What can hang from each mark
k_924: k_311
k_687: k_480
k_719: k_85
k_85: k_311
k_480: k_311 k_510
k_510: k_388 k_480 k_924
k_853: k_311 k_510
k_311: k_85 k_432 k_853
k_432: k_311

Every row comes from one small tree of marks. Brackets hold a mark, then the marks that hang from it, in the order of their numbers. Every link used is in the known rows. Which tree was each row made from?
Known rows
(k_687 (k_480 (k_510 k_388))): -0.60; +4.89; -0.05; -0.68; -0.41; +0.30; +1.23; +1.35; -0.50; +1.28; +0.54; -0.50; +1.54; +0.07; +1.31; +0.04; +0.26; +0.77; -0.44; +0.50; -0.89
(k_85 k_311): -0.08; +4.14; -0.08; -1.55; -0.41; -0.31; -0.13; +1.07; -1.07; +0.23; +0.16; -0.90; +0.40; -0.43; +2.06; -0.76; -0.14; +1.15; -0.94; +1.33; -1.79
(k_510 k_388 k_480 (k_924 (k_311 k_853))): -0.05; +2.25; -0.42; -2.74; -1.23; -0.90; +0.81; -0.41; -0.74; +1.42; +1.05; -1.63; +0.95; +1.45; +0.93; +1.13; +0.59; +2.03; -0.65; -1.18; -0.88
(k_432 (k_311 k_85 (k_853 (k_510 k_480)))): +0.58; +1.69; -0.78; -1.79; -0.54; -1.21; +0.48; +0.28; -2.45; +0.28; +0.60; -1.14; +1.58; -1.05; +1.49; +1.37; -1.24; +1.69; -0.69; -0.58; -1.51
(k_853 (k_311 k_432) (k_510 k_924)): -0.36; +2.84; +1.44; -2.79; -0.15; -1.32; +1.34; -0.95; -0.18; +1.27; +0.43; -2.98; +2.24; +0.56; +0.20; +1.30; +0.00; +0.73; -0.26; -1.29; -0.57
(k_85 (k_311 k_432 (k_853 (k_510 k_388 k_480 k_924)))): +1.21; +2.51; -0.13; -3.73; -0.23; -0.77; +1.02; -0.50; -1.06; +1.65; +0.98; -1.59; +1.92; +0.58; +2.71; +0.40; -0.34; +1.75; -0.12; +0.23; -1.90
(k_480 (k_510 k_924)): -0.05; +4.57; +0.18; -0.64; -0.96; -0.69; +1.31; +1.13; -0.45; +1.26; +0.75; -0.14; +1.53; +0.67; +0.68; -0.19; +0.70; +0.15; -1.90; -1.49; -0.65
(k_853 (k_311 k_85 k_432) k_510): +0.01; +3.08; +1.02; -1.65; +0.27; -1.30; +0.74; -0.60; -0.77; +0.44; +0.17; -3.20; +2.22; -0.49; +0.11; +1.64; -1.67; +1.04; -0.10; -0.39; -0.75
(k_924 (k_311 k_85 k_432 (k_853 k_510))): +2.12; +3.08; +0.41; -2.35; -0.10; -0.69; +0.48; -0.29; -1.73; +0.63; +0.56; -3.04; +2.28; -0.13; -0.23; +1.18; -1.74; +2.44; -0.22; -0.21; -0.80
(k_924 (k_311 k_853)): +0.93; +3.24; +0.14; -2.31; -0.88; -0.16; +0.10; +0.97; -1.68; +0.29; +0.44; -1.53; +0.91; +0.22; -0.06; +0.22; +0.01; +2.45; -0.63; +0.06; -0.81
(k_432 (k_311 k_85 (k_853 k_510))): +1.09; +1.74; -0.22; -1.56; -0.37; -1.20; +0.45; +0.55; -2.46; +0.13; +0.62; -1.19; +1.59; -0.98; +1.66; +1.02; -1.19; +1.64; -0.90; -0.24; -1.71
(k_687 (k_480 (k_311 k_85 (k_853 k_510)))): -0.29; +3.63; +0.07; -0.68; -0.60; -0.19; +0.68; +0.53; -2.34; +0.42; +0.42; -2.35; +2.39; -1.18; +0.19; +0.56; -0.56; +1.76; +1.09; +0.58; +0.26
(k_719 (k_85 k_311)): +0.74; +4.20; +0.70; -0.59; -0.32; -0.55; -0.58; +1.38; -1.61; -0.37; +0.07; -1.15; +0.50; +0.21; +2.48; -0.68; -1.10; +0.71; -1.49; +1.73; -1.23
(k_85 (k_311 k_432)): +0.57; +4.53; +0.19; -2.40; +0.15; -0.21; -0.10; +0.46; -0.88; +0.95; +0.08; -1.94; +1.18; -0.38; +1.93; -0.65; -1.07; +0.97; -0.70; +1.09; -1.32
(k_510 k_388 k_480 (k_924 (k_311 k_85 k_432 k_853))): +0.79; +2.93; -0.27; -2.52; -0.64; -1.13; +0.67; -1.05; -0.70; +1.60; +0.97; -2.90; +1.89; +1.03; +0.53; +1.58; -1.08; +1.79; -0.60; -1.39; -0.58
(k_719 k_85): +0.44; +3.28; +0.75; -0.15; -0.31; -0.49; -0.32; +1.63; -1.22; -0.18; +0.21; -1.09; +0.43; +0.35; +1.56; -0.58; -1.18; +0.29; -1.42; +0.66; +0.05
(k_924 k_311): +0.09; +3.76; +0.30; -1.65; -0.72; -0.20; -0.11; +0.72; -1.20; +0.24; +0.08; -1.93; +0.42; +0.08; -0.16; +0.13; -0.12; +1.91; -0.86; +0.27; -0.75
(k_924 (k_311 k_432 (k_853 (k_510 k_388 k_480)))): +1.38; +2.02; +0.02; -3.85; -0.37; -0.41; +0.81; -0.49; -1.45; +1.47; +0.77; -2.45; +1.66; +0.75; +0.69; +1.23; -0.66; +2.76; +0.18; -0.24; -0.95
(k_687 (k_480 (k_311 k_85 k_432 k_853))): +0.08; +4.76; +0.14; -1.12; -0.16; +0.09; +0.25; +0.41; -2.13; +0.88; +0.19; -3.27; +2.83; -1.28; -0.17; +0.31; -1.57; +1.37; +1.04; +0.39; +0.96
(k_924 (k_311 k_85 k_432 k_853)): +1.95; +4.11; +0.30; -2.03; -0.12; -0.47; -0.10; +0.17; -1.67; +0.51; +0.33; -3.13; +2.07; -0.28; -0.53; +0.75; -2.06; +2.18; -0.58; -0.21; -0.41

Which tree is each row?
-0.33; +1.11; +0.04; -1.83; -0.54; -1.47; +1.36; -1.38; -1.17; +1.68; +1.02; -2.71; +1.84; +0.55; +1.53; +1.41; -0.57; +1.26; +0.30; -1.01; -0.17  (k_853 (k_510 k_388 (k_480 (k_311 k_85 k_432)) k_924))
+0.93; +2.74; -0.37; -1.26; -0.39; -0.93; -0.10; +1.01; -2.37; -0.01; +0.40; -1.24; +1.38; -1.13; +1.37; +0.61; -1.50; +1.36; -1.23; -0.22; -1.30  (k_432 (k_311 k_85 k_853))
+1.56; +3.14; +0.37; -3.37; -0.18; -0.66; +0.90; -0.11; -1.15; +1.29; +0.80; -1.66; +2.10; +0.24; +2.15; -0.09; -0.32; +1.52; -0.33; +0.30; -1.69  (k_85 (k_311 k_432 (k_853 (k_510 k_924))))
+1.67; +1.36; -0.45; -2.27; +0.23; -1.00; +1.09; -0.39; -1.11; +1.37; +1.15; -2.08; +2.34; -0.10; +1.46; +1.33; -2.31; +1.57; +0.22; -0.69; -0.48  (k_311 k_85 k_432 (k_853 (k_510 k_388 k_480)))
+2.12; +2.27; +0.42; -1.82; +0.13; -1.18; +1.20; -0.33; -0.91; +1.23; +1.10; -2.40; +2.95; -0.12; +0.53; +0.80; -1.85; +0.99; -0.31; -1.36; -0.17  (k_311 k_85 k_432 (k_853 (k_510 k_924)))
+0.27; +1.65; +0.12; -2.27; -0.45; -1.34; +1.34; -1.46; -0.49; +1.57; +0.95; -2.60; +1.59; +0.88; +1.03; +1.74; -0.53; +1.68; -0.28; -0.99; -1.06  (k_853 (k_510 k_388 k_480 (k_924 (k_311 k_85 k_432))))
+0.81; +4.77; +0.25; -1.51; -1.26; -0.63; +1.24; +0.87; -1.13; +1.13; +0.82; -0.63; +1.92; +0.96; +0.13; +0.30; +0.84; +1.33; -1.76; -1.42; -1.02  (k_480 (k_510 (k_924 (k_311 k_853))))
+0.72; +1.12; -0.69; -1.91; -0.45; -1.29; +0.61; +0.14; -2.33; +0.45; +0.81; -1.10; +1.39; -0.63; +2.24; +1.53; -1.23; +1.86; -0.65; -0.27; -1.90  (k_432 (k_311 k_85 (k_853 (k_510 k_388 k_480))))
+0.84; +1.38; +1.00; -2.62; -0.33; -1.02; +1.45; -0.90; -0.44; +1.59; +1.01; -2.35; +1.36; +1.36; +1.49; +0.89; +0.26; +1.62; -0.44; -0.42; -1.33  (k_853 (k_510 k_388 (k_924 (k_311 k_432))))
+1.35; +1.80; +0.59; -1.81; -0.32; -1.19; +0.83; -0.70; -2.40; +1.20; +1.00; -3.34; +2.76; +0.01; +1.13; +0.89; -1.45; +1.71; +0.49; -0.51; +0.29  (k_480 (k_311 k_85 k_432 (k_853 (k_510 k_388 k_924))))
+1.70; +1.54; -0.18; -2.28; +0.05; -1.32; +1.35; -0.83; -0.79; +1.65; +1.32; -2.32; +2.71; +0.32; +1.27; +1.41; -1.88; +1.26; -0.03; -1.41; -0.38  (k_311 k_85 k_432 (k_853 (k_510 k_388 k_480 k_924)))
+0.30; +2.66; +0.80; -1.72; -0.78; -0.83; +0.63; -0.12; -0.37; +1.09; +0.80; -2.04; +0.61; +1.46; +1.16; +0.39; +0.58; +1.49; -1.19; -0.33; -1.18  (k_510 k_388 (k_924 k_311))
+0.98; +3.59; +0.19; -0.38; -1.22; -1.25; +1.18; +0.37; -2.59; +1.03; +1.26; -1.52; +2.63; +0.63; +1.35; +0.78; -0.19; +1.51; -0.94; -0.94; -0.48  (k_480 (k_311 k_85 k_853) (k_510 k_388 k_924))
+1.74; +2.49; -0.05; -2.71; -0.17; -0.81; +0.60; -0.70; -1.64; +0.98; +0.74; -2.98; +2.07; +0.21; +0.33; +1.67; -1.79; +2.66; +0.01; -0.25; -1.01  (k_924 (k_311 k_85 k_432 (k_853 (k_510 k_388 k_480))))
+1.60; +3.07; -0.13; -2.58; -0.27; -0.75; +0.49; -0.54; -1.74; +0.81; +0.52; -2.99; +2.26; -0.23; -0.39; +1.51; -1.80; +2.52; -0.03; -0.56; -0.61  (k_924 (k_311 k_85 k_432 (k_853 (k_510 k_480))))
+1.21; +3.54; +0.51; -2.35; -0.83; -0.76; +1.43; -0.01; -2.22; +2.22; +1.23; -2.07; +2.98; +1.21; +1.59; +0.43; -0.02; +1.40; -0.46; -1.16; +0.04  (k_480 (k_311 k_432 k_853) (k_510 k_388 k_924))
-0.54; +2.32; +0.63; -2.19; -0.09; -1.88; +1.31; -1.77; -0.19; +1.31; +0.69; -3.39; +2.30; +0.54; +0.73; +2.52; -1.16; +0.99; -0.10; -1.38; -0.88  (k_853 (k_311 k_85 k_432) (k_510 k_388 k_480 k_924))
+0.06; +5.53; +0.10; -1.78; -0.56; +0.41; +1.05; +0.79; -2.21; +1.62; +0.38; -2.10; +3.17; -0.51; +0.20; +0.21; -0.37; +1.36; +0.61; -0.03; +0.54  (k_687 (k_480 (k_311 k_432 k_853) k_510))
-0.94; +5.03; +0.38; -0.72; -0.95; -0.11; +1.28; +0.45; -1.49; +1.53; +0.59; -1.77; +2.33; +0.27; +0.96; +0.30; +0.74; +0.98; -0.01; +0.00; -0.15  (k_687 (k_480 k_311 (k_510 k_388 k_924)))
-0.24; +4.71; +0.80; -1.15; +0.25; -0.93; -0.14; +0.11; -0.63; +0.24; -0.16; -3.32; +1.89; -0.71; -0.37; +1.00; -2.13; +0.59; -0.62; -0.39; -0.11  (k_853 (k_311 k_85 k_432))
+1.31; +1.69; +0.36; -1.77; -0.16; -0.93; +0.63; -0.34; -2.67; +0.99; +0.86; -3.16; +2.46; -0.31; +1.29; +0.84; -1.79; +1.99; +0.73; +0.08; +0.22  (k_480 (k_311 k_85 k_432 (k_853 (k_510 k_388))))
